Known rows, with every way that one mark hangs from another
[buzi nunel [zomomev [raka debo]]]: [-3.50  1.41  0.68  0.80  1.39 -0.76 -0.18 -1.14  1.88  1.32  4.20 -0.09
 -1.54  0.35 -0.01  0.87 -2.56  0.39 -1.70  0.22  2.49  0.95  0.43 -0.29
  0.27]
[sesegu raka]: [-0.25  0.31  0.22  0.02  0.25 -1.14 -0.05 -0.32  0.30 -0.78  0.28 -0.11
  0.28  0.50 -0.31  1.29 -0.07  0.39 -1.36 -0.06 -0.62  0.57  0.04 -0.04
  0.65]
[raka [zomomev buzi]]: [-0.43  0.12  0.29  0.24 -0.20  0.02 -0.23 -0.18  0.34  0.70  0.11 -0.39
 -2.04  0.36  0.97 -0.31 -0.67  0.50  0.32  0.29  0.50 -0.05  0.02 -0.29
 -0.33]
[raka debo [ratuzes [buzi nunel]] zomomev]: [-3.71  1.43  0.84  0.80  0.00 -0.30 -0.34  0.05  1.36  1.23  3.97 -0.52
 -1.10  0.20  0.78 -0.01 -3.80  0.44  3.14  0.44  1.37  0.52  0.42 -0.23
 -1.49]
[sesegu [buzi debo nunel zomomev] raka]: [-4.24  0.91  0.44  0.68  0.55 -1.80  0.05 -0.48  2.06  0.60  1.67 -0.86
 -2.41  0.96 -0.45  2.44 -2.86  1.11 -2.50  0.52  2.23  1.86  0.61 -0.42
  1.59]
[nunel [raka ratuzes [zomomev [buzi debo]]]]: [-2.73  0.90  1.21 -0.13  0.87 -0.86  0.19 -0.40  0.81  0.85  1.96 -0.58
 -4.12  0.32  1.00  1.76 -2.45  0.45  0.92  0.79  1.46  1.12 -0.40 -0.29
 -0.60]
[buzi debo nunel]: [-3.36  0.35 -0.08  0.61  0.37 -0.41  0.08 -0.19  1.16  0.94  1.68 -0.34
 -0.25 -0.01 -0.51  1.55 -2.12  0.03 -0.29 -0.02  1.93  1.01  0.40 -0.18
  0.52]
[debo buzi]: [-0.17  0.08  0.17 -0.43 -0.07 -1.18 -0.05  0.03 -0.10  0.21 -0.77 -0.09
  0.61  0.05  0.27 -0.26 -0.05  0.41  1.30  0.18  0.55  0.12 -0.16 -0.34
  0.40]
[zomomev [buzi nunel] [raka debo ratuzes]]: [-4.02  2.19  0.97  0.01  0.32 -0.65 -0.58 -0.37  1.03  1.08  3.69 -0.23
  0.10  0.61  0.72  1.20 -2.33  1.21 -0.81  0.31  1.22  0.48 -0.45 -0.38
 -0.17]
[sesegu [buzi debo zomomev] [raka ratuzes]]: [-2.68  1.44  1.02  0.10  0.75 -1.28 -0.05 -0.10  1.47 -0.10  1.24 -0.55
 -2.97  0.54  0.08  1.87 -2.87  1.13 -1.61  0.90  1.01  1.04 -0.04 -0.22
  0.78]
[nunel buzi [raka debo ratuzes zomomev]]: [-2.02  0.92  1.54  0.26  1.08 -1.39  0.04 -0.26  0.76  0.43  3.56 -0.76
 -3.19  0.55  0.69  0.32 -1.99  0.25  2.92  0.65  1.32  0.00 -0.37 -0.25
 -1.41]
[debo [buzi ratuzes]]: [-2.26  0.64  0.30 -0.01 -0.14 -0.60  0.22  0.28  0.35  0.29 -0.74 -0.33
  0.95 -0.29  0.44  0.18 -1.63  0.70  1.70  0.51  0.97 -0.30 -0.06 -0.41
  0.40]
[sesegu buzi raka]: [-0.64  0.05  0.42 -0.51 -0.35 -1.64 -0.09 -0.02  0.41 -0.95 -0.59 -0.50
 -0.03  0.86  0.06  1.43 -0.18  1.13 -1.51  0.26 -0.92  0.36 -0.05 -0.15
  0.83]
[raka [debo buzi]]: [-1.02  0.50  0.67 -0.56  0.36 -1.89 -0.06 -0.28  0.26  0.39  0.92 -0.12
  0.63  0.06  0.53 -0.33 -0.70  0.32  2.37 -0.05  1.30  0.06 -0.06 -0.29
  0.09]
[buzi debo nunel [zomomev raka]]: [-3.89  0.78  0.44  0.81  1.54 -0.66 -0.03 -1.09  2.39  1.38  3.18 -0.15
 -2.91  0.25 -0.49  1.96 -2.89  0.46 -2.30  0.38  3.15  1.49  0.39 -0.46
  0.79]
[raka debo ratuzes]: [-1.36  1.41  0.81 -0.02  0.49 -0.16 -0.20  0.26  0.26  0.18  2.36  0.06
  0.30 -0.30  0.43 -0.09 -1.61 -0.02  1.16  0.18  0.41 -0.14 -0.19  0.10
 -0.92]
[nunel [buzi ratuzes] [raka debo zomomev]]: [-3.42  0.48  1.40  0.76  0.93 -1.57  0.48 -0.62  1.45  0.46  2.91 -0.94
 -3.43  0.36  0.78  0.51 -2.57  0.45  3.12  0.59  2.37 -0.21  0.00 -0.42
 -0.85]
[nunel buzi [raka ratuzes]]: [-0.92  0.54  0.81 -0.27  0.25 -0.75  0.01  0.07 -0.13 -0.10  1.19 -0.70
 -1.78  0.76  0.20  0.04 -0.25  0.60  1.54  0.62  0.29  0.13 -0.70 -0.26
 -0.26]
[buzi debo]: [-1.25 -0.20  0.23 -0.13  0.61 -0.53  0.16 -0.35  0.89  0.22  0.45 -0.05
 -1.26 -0.12 -0.20  0.91 -1.04 -0.05  0.38  0.03  1.38  0.60  0.05 -0.11
  0.20]
[raka debo ratuzes [zomomev buzi]]: [-1.76  1.52  1.08  0.30  0.32 -0.09 -0.35  0.04  0.59  0.87  2.40 -0.34
 -1.85  0.10  1.40 -0.24 -2.24  0.48  1.65  0.52  0.94 -0.31 -0.24 -0.16
 -1.19]
[raka debo [ratuzes buzi] zomomev]: [-1.62  0.83  1.16  0.15  0.20 -0.58 -0.23 -0.15  1.13  0.55  2.87 -0.28
 -2.17  0.06  1.18 -0.60 -2.78  0.29  3.67  0.51  0.95 -0.09  0.07 -0.11
 -1.73]
[raka [debo buzi] zomomev]: [-1.38  0.42  0.89  0.17  0.80 -1.78 -0.05 -0.30  0.75  0.79  1.76 -0.27
 -0.94 -0.19  0.84 -0.19 -1.68  0.10  2.88  0.25  1.72 -0.01  0.19 -0.31
 -0.65]
[zomomev [buzi nunel [ratuzes [raka debo]]]]: [-5.46  1.73  0.38  0.10  0.22 -1.30  0.12 -0.65  0.78  0.95  2.76 -0.79
 -0.28  0.96  0.71  1.50 -2.28  1.02 -0.48  0.00  1.38 -0.19  0.41 -0.26
  0.38]
[nunel [buzi debo ratuzes zomomev] raka]: [-3.77  0.42  0.95  0.60  1.28 -1.20  0.66 -0.92  1.84  0.67  1.48 -0.87
 -5.14  0.52  0.14  0.65 -2.70  0.68  1.36  0.88  3.62  0.89  0.04 -0.59
  0.62]
[buzi nunel]: [-2.11  0.60 -0.31  0.70 -0.21  0.18 -0.11  0.15  0.19  0.66  1.28 -0.25
  1.11  0.20 -0.32  0.77 -1.00  0.15 -0.70 -0.06  0.60  0.49  0.41 -0.12
  0.34]
[debo [buzi nunel]]: [-2.27  0.68 -0.19  0.21 -0.25 -0.94 -0.14  0.22  0.05  0.91  0.49 -0.43
  1.52  0.18 -0.09  0.42 -1.03  0.48  0.66  0.09  1.07  0.59  0.21 -0.43
  0.83]

Rows
[-3.70  0.71  0.87  0.75  0.54 -1.12  0.17 -0.69  2.05  0.19  0.94 -0.78
 -2.79  0.30  0.65  2.32 -3.49  1.10 -0.23  0.63  1.96  0.75  0.09 -0.54
  0.61]
[sesegu [raka [zomomev [buzi debo ratuzes]]]]
[-1.99  0.32  0.94  0.21  0.33 -0.29 -0.07 -0.13  1.51  0.62  1.66 -0.37
 -3.27 -0.02  0.59  0.40 -3.11  0.35  3.18  0.75  1.39  0.71 -0.07 -0.21
 -1.17]
[raka [ratuzes [buzi debo]] zomomev]
[-1.85 -0.70  1.04  0.21  1.25 -1.90  0.40 -0.85  1.53  0.47  1.76 -0.96
 -4.78  0.69  0.12  1.24 -1.40  0.26  2.02  0.55  2.58  0.71 -0.18 -0.46
 -0.19]
[nunel [buzi debo] [raka zomomev]]
[-3.33  1.06  0.50  0.80  0.12 -0.57 -0.32 -0.29  0.96  1.54  2.94 -0.61
 -1.08  0.48  0.89  0.41 -2.19  0.48  0.71  0.06  2.01  0.12  0.43 -0.44
 -0.27]
[raka debo [zomomev [buzi nunel]]]
[-3.48  1.00  0.78 -0.22  0.82 -2.28 -0.31 -0.71  1.34  1.02  2.81 -0.20
  1.07  0.36  0.17  1.24 -1.89  0.77  0.45  0.10  2.04  0.70  0.04 -0.57
  0.46]
[zomomev [raka [debo [buzi nunel]]]]
[-5.58  2.07  0.35  1.14  1.28 -0.73  0.32 -0.86  1.35  1.29  4.14 -0.52
 -1.43  0.38  0.19  1.40 -3.34  0.29 -1.30  0.23  2.23  0.03  0.96 -0.03
  0.10]
[buzi nunel [ratuzes [raka debo]] zomomev]
[-3.27  1.12  0.95  0.69  0.22 -0.28  0.12 -0.33  1.29  0.91  1.66 -0.48
 -1.88 -0.07  1.43  0.09 -2.94  0.64  1.70  0.47  1.85 -0.46  0.16 -0.30
 -0.74]
[raka debo [zomomev [buzi ratuzes]]]
[-4.55  1.54  0.64 -0.08  0.25 -0.88  0.09 -0.16  0.54  1.18  2.25 -0.79
 -1.72  0.69  0.32  2.19 -2.48  0.79  0.05  0.48  1.70  1.69 -0.20 -0.38
  0.50]
[zomomev [buzi debo [nunel [raka ratuzes]]]]
[-1.18  1.58  0.93 -0.07  1.16 -0.65 -0.33 -0.34  0.75  0.73  1.38  0.17
 -1.64 -0.03  0.42  0.24 -1.92  0.90 -0.39  1.05  1.24  0.48 -0.50 -0.50
  0.10]
[debo [buzi [zomomev [raka ratuzes]]]]
[-2.33  0.38  1.07 -0.78  0.36 -1.48  0.32 -0.54  0.90  0.11  1.38 -0.51
 -2.86  0.75  0.46  0.98 -1.98  0.43  2.46  0.56  0.95  1.50 -0.35 -0.20
 -0.53]
[nunel [raka [ratuzes [buzi debo]]]]
[-4.12  0.43  1.09  0.28  0.74 -1.02  0.70 -0.78  1.52  0.89  1.20 -0.82
 -4.09  0.20  1.05  2.11 -3.20  0.69  0.94  0.77  2.43  1.01 -0.04 -0.42
 -0.09]
[nunel [raka [zomomev [buzi debo ratuzes]]]]
[-3.32  2.17  0.61  0.52  0.97 -0.52 -0.43 -0.15  1.07  1.46  2.63 -0.17
 -0.61  0.05  0.08  0.91 -2.96  1.02 -0.95  0.92  1.76  0.84 -0.11 -0.62
  0.37]
[debo [buzi nunel [zomomev [raka ratuzes]]]]
[-4.04  0.77  0.58  0.86  0.16 -0.16 -0.21 -0.02  1.79  1.30  2.78 -0.64
 -2.38  0.11  0.32  1.03 -4.12  0.44  2.51  0.72  1.97  1.15  0.41 -0.38
 -0.87]
[raka [ratuzes [buzi debo nunel]] zomomev]
[-3.74  1.39  1.09 -0.15  0.18 -1.06 -0.53 -0.63  1.62  0.79  3.83 -0.20
 -0.33  0.60  0.53  0.72 -2.90  0.97  1.36  0.42  1.27  0.85 -0.12 -0.30
 -0.69]
[zomomev [raka debo [ratuzes [buzi nunel]]]]
[-1.61  0.48  1.00 -0.87  0.80 -2.94  0.35 -0.65  0.06  0.26  1.49 -0.39
 -0.26  0.47  0.62  0.63 -0.49  0.17  2.16  0.09  1.36  0.76 -0.15 -0.27
  0.12]
[nunel [raka [debo buzi]]]
[-3.75  0.42  0.26  0.83  0.22 -0.39 -0.10 -0.39  1.46  1.57  1.85 -0.70
 -2.57  0.38  0.48  1.38 -2.84  0.52  0.27  0.29  2.57  0.86  0.40 -0.54
  0.28]
[raka [zomomev [buzi debo nunel]]]
[-4.50  1.72  0.00  1.27  0.12 -0.04  0.19  0.11  1.00  1.58  0.96 -0.50
 -0.01 -0.22  0.16  0.26 -3.34  0.75  0.24  0.75  2.63  0.65  0.65 -0.62
  0.97]
[debo [buzi nunel ratuzes zomomev]]
[-0.48  0.04  0.68 -0.17  0.43 -0.85 -0.20 -1.28  1.61  0.45  1.05  0.04
 -3.35  0.81  0.53 -0.48 -1.10  0.85  0.00  0.61  1.25  0.75 -0.08 -0.44
  0.02]
[ratuzes [buzi [zomomev raka]]]
[-0.71  0.51  0.64  0.29 -0.31  0.27 -0.29  0.12  0.65  0.38  1.26 -0.27
 -1.92  0.07  0.81 -0.49 -2.17  0.44  2.75  0.71 -0.06  0.02 -0.05 -0.17
 -1.44]
[raka [ratuzes buzi] zomomev]
[-3.32  1.10  0.83  0.48  1.39 -1.52  0.22 -1.17  1.42  0.58  2.76 -0.68
 -3.68  0.79  0.54 -0.16 -1.88  0.72  0.92  0.45  2.65 -0.83  0.23 -0.35
  0.05]
[nunel [buzi [ratuzes [raka debo]] zomomev]]
[-3.52  0.51  0.59  0.52  1.49 -1.33  0.38 -1.10  1.89  0.67  1.64 -0.77
 -4.85  0.68  0.00  0.82 -2.31  0.79  0.32  0.70  3.07 -0.34  0.10 -0.48
  0.59]
[nunel [buzi debo [ratuzes raka] zomomev]]
[-5.97  1.55  0.10  1.08  1.48 -0.64  0.53 -0.80  1.81  1.33  3.04 -0.66
 -2.94  0.26 -0.36  2.41 -3.91  0.39 -1.90  0.47  2.90  0.64  0.89 -0.23
  0.77]
[buzi debo nunel [ratuzes raka] zomomev]
[-3.45  0.98  0.88  0.38  0.76 -1.40 -0.31 -1.55  2.23  1.23  3.81 -0.25
 -2.39  0.88  0.48  0.05 -2.58  0.83  0.33  0.35  2.59  1.14  0.48 -0.48
  0.04]
[ratuzes [buzi nunel [zomomev [raka debo]]]]
[-3.84 -0.18  0.44 -0.28  0.19 -1.97  0.40 -0.88  1.36  0.81  1.94 -0.86
 -2.16  0.99 -0.02  1.67 -1.84  0.45  1.57  0.19  2.01  2.12  0.35 -0.41
  0.49]
[ratuzes [buzi debo [nunel raka]]]
[-1.94  0.92  1.11 -0.32  1.36 -2.59  0.36 -0.95  0.45  0.89  2.21 -0.30
 -2.21  0.52  0.76  0.04 -1.13  0.16  1.41  0.36  2.28  0.95  0.12 -0.39
  0.36]
[nunel [raka [debo [buzi zomomev]]]]
[-4.02  2.38  0.98  0.90  1.39 -0.23 -0.40 -0.54  1.64  1.34  4.88 -0.02
 -1.28  0.02  0.14  1.03 -3.45  0.51 -1.50  0.56  2.08  0.75  0.17 -0.21
 -0.33]
[buzi nunel [zomomev [raka debo ratuzes]]]
[-1.78 -0.08  0.47 -0.46  1.19 -1.91  0.21 -1.55  1.50  0.55  1.59 -0.39
 -4.85  1.11  0.33  0.51 -1.38  0.46  0.48  0.32  2.04  0.89  0.42 -0.20
  0.27]
[ratuzes [buzi debo zomomev] raka]
[-2.45  1.65  1.56 -0.24  1.09 -0.90 -0.33 -0.40  1.45  0.58  2.87 -0.02
 -2.66  0.33  0.92  0.46 -2.45  1.16 -0.94  0.90  1.04  0.13 -0.37 -0.15
 -0.55]
[sesegu [buzi [zomomev [raka debo ratuzes]]]]
[-3.11  0.57  0.96  0.51  1.17 -1.58  0.19 -0.90  1.48  0.37  3.05 -0.89
 -3.20  0.49  0.69  0.54 -2.13  0.55  2.21  0.39  1.93 -1.41  0.17 -0.23
 -0.87]
[nunel [buzi [ratuzes [raka debo zomomev]]]]
[-3.86  0.98  1.41  0.20  1.05 -2.19  0.63 -0.53  1.14  0.72  2.17 -0.64
 -1.65 -0.24  1.02  1.17 -3.01  0.35  2.96  0.64  2.27  0.29  0.19 -0.34
 -0.57]
[nunel [raka [debo [buzi ratuzes]] zomomev]]
[-1.85  0.39  0.65 -0.51 -0.04 -0.49 -0.09 -0.09  1.10  0.21  0.77 -0.16
 -1.82  0.24  0.44  0.12 -2.16  0.55  2.71  0.49  1.06  0.84 -0.24 -0.21
 -0.54]
[raka [ratuzes [buzi debo]]]
[-3.31  1.04  1.20  0.55  1.15 -1.40  0.52 -0.99  1.47  0.66  2.62 -0.83
 -3.61  0.55  0.60 -0.31 -2.27  0.60  1.69  0.71  3.17  0.27  0.06 -0.52
  0.05]
[nunel [buzi ratuzes zomomev] [raka debo]]
[-3.35 -0.09  0.14  0.10 -0.26 -0.98 -0.03 -0.51  1.42  0.90  1.29 -0.50
 -1.15  0.62 -0.17  0.75 -2.20  0.54  1.67  0.14  2.14  1.39  0.47 -0.41
  0.42]
[ratuzes [buzi debo nunel]]
[-1.42  0.55  1.05 -0.84  0.52 -1.46 -0.29 -1.14  0.99  0.31  1.54  0.00
 -1.10  0.79  1.01  0.38 -0.49  0.92 -0.17  0.04  1.17  0.03 -0.47 -0.35
  0.11]
[zomomev buzi [raka debo]]
[-3.50  0.50  0.72 -0.26  0.02 -2.16  0.31 -0.95  0.95  0.68  3.01 -0.79
 -0.88  1.15  0.41  0.66 -1.54  0.37  2.32 -0.07  1.49  1.46  0.40 -0.25
 -0.16]
[ratuzes [buzi [nunel [raka debo]]]]
[-3.19  0.53  1.19  0.10  0.59 -1.76  0.50 -0.62  1.01  0.15  1.92 -0.84
 -1.83  0.61  0.51  0.26 -1.55  0.58  2.65  0.38  2.12 -0.08 -0.21 -0.38
 -0.14]
[nunel [buzi ratuzes] [raka debo]]
[-1.65 -0.09  0.57  0.17  0.46 -0.51 -0.04 -0.53  1.26  0.93  0.64 -0.48
 -3.50  0.20  0.80  0.73 -1.73  0.40  0.79  0.35  1.94  0.39 -0.01 -0.37
 -0.08]
[raka [zomomev [buzi debo]]]
[-1.81  1.52  1.41 -0.73  1.06 -1.83 -0.34 -0.28  0.79  0.31  2.42  0.12
  0.48 -0.01  0.64  0.62 -1.73  0.81  1.46  0.53  0.98  0.07 -0.72 -0.31
 -0.51]
[zomomev [raka [debo buzi] ratuzes]]
[-1.72  0.32  1.11  0.21  1.30 -1.60  0.45 -0.79  0.74  0.42  3.03 -0.40
 -2.49  0.18  0.61  1.05 -1.26 -0.36  1.23  0.19  1.00  0.41  0.21  0.03
 -1.00]
[nunel [raka debo zomomev]]
[-1.80 -0.15  0.68 -0.56  0.23 -2.25  0.08 -0.40  1.30 -0.64 -0.04 -0.60
 -1.32  0.84 -0.12  2.35 -1.21  1.03 -0.85  0.26  0.52  0.97 -0.06 -0.24
  1.14]
[sesegu [buzi debo] raka]
[-3.48  1.12  0.38  0.12  0.80 -1.98 -0.01 -1.41  1.30  1.16  3.80 -0.55
 -2.61  1.37  0.44  0.21 -1.84  0.49  0.41 -0.03  1.82  0.79  0.89 -0.19
  0.08]
[ratuzes [buzi nunel zomomev] [raka debo]]
[-3.47  0.50  0.02  0.27 -0.16 -0.57 -0.10 -0.37  0.94  1.19  1.00 -0.57
 -0.93  0.61  0.16  1.14 -1.61  0.71 -0.30  0.02  2.23  1.10  0.19 -0.47
  0.96]
[zomomev [buzi debo nunel]]
[-4.78  1.15  0.34  0.29  0.02 -1.44  0.49  0.04  0.39  0.89  0.99 -0.78
  0.93  0.26  0.12  1.69 -2.50  0.79  0.80  0.55  1.52  0.88  0.25 -0.53
  0.79]
[debo [buzi [nunel raka] ratuzes]]
[-3.31  1.15  1.14 -0.30  0.34 -0.96 -0.07 -0.89  1.49  0.48  1.65 -0.10
 -0.99  0.31  1.11  0.69 -2.10  1.24 -0.06  0.37  1.57 -0.11 -0.36 -0.38
 -0.01]
[zomomev [buzi ratuzes] [raka debo]]
[-1.63  1.36  0.97  0.64  0.88  0.02 -0.15  0.24  0.76  0.62  3.24 -0.04
 -1.26 -0.57  0.73  0.21 -2.62 -0.18  1.97  0.40  0.73 -0.39 -0.01  0.10
 -1.60]
[raka debo ratuzes zomomev]
[-3.17  1.06  0.77 -0.03  0.25 -1.42  0.23 -0.06  0.79  0.49  0.88 -0.22
  0.83 -0.34  0.72 -0.05 -2.26  0.60  2.84  0.34  1.90 -0.17  0.03 -0.40
  0.03]
[raka [debo [buzi ratuzes]]]
[-2.15  0.92  1.56 -0.16  0.57 -1.50  0.11 -0.54  0.86  0.41  3.30 -0.55
 -3.07  0.45  1.27  0.26 -2.65  0.26  3.59  0.66  0.82  0.76 -0.02 -0.08
 -1.71]
[nunel [raka debo [ratuzes buzi] zomomev]]
[-1.40  0.60  0.72 -0.43  0.96 -2.16  0.09 -1.61  1.01  0.42  2.71 -0.34
 -3.65  1.23  0.80 -0.50 -0.93  0.37  1.08  0.08  1.34  0.29  0.48 -0.11
 -0.36]
[ratuzes [buzi zomomev] [raka debo]]
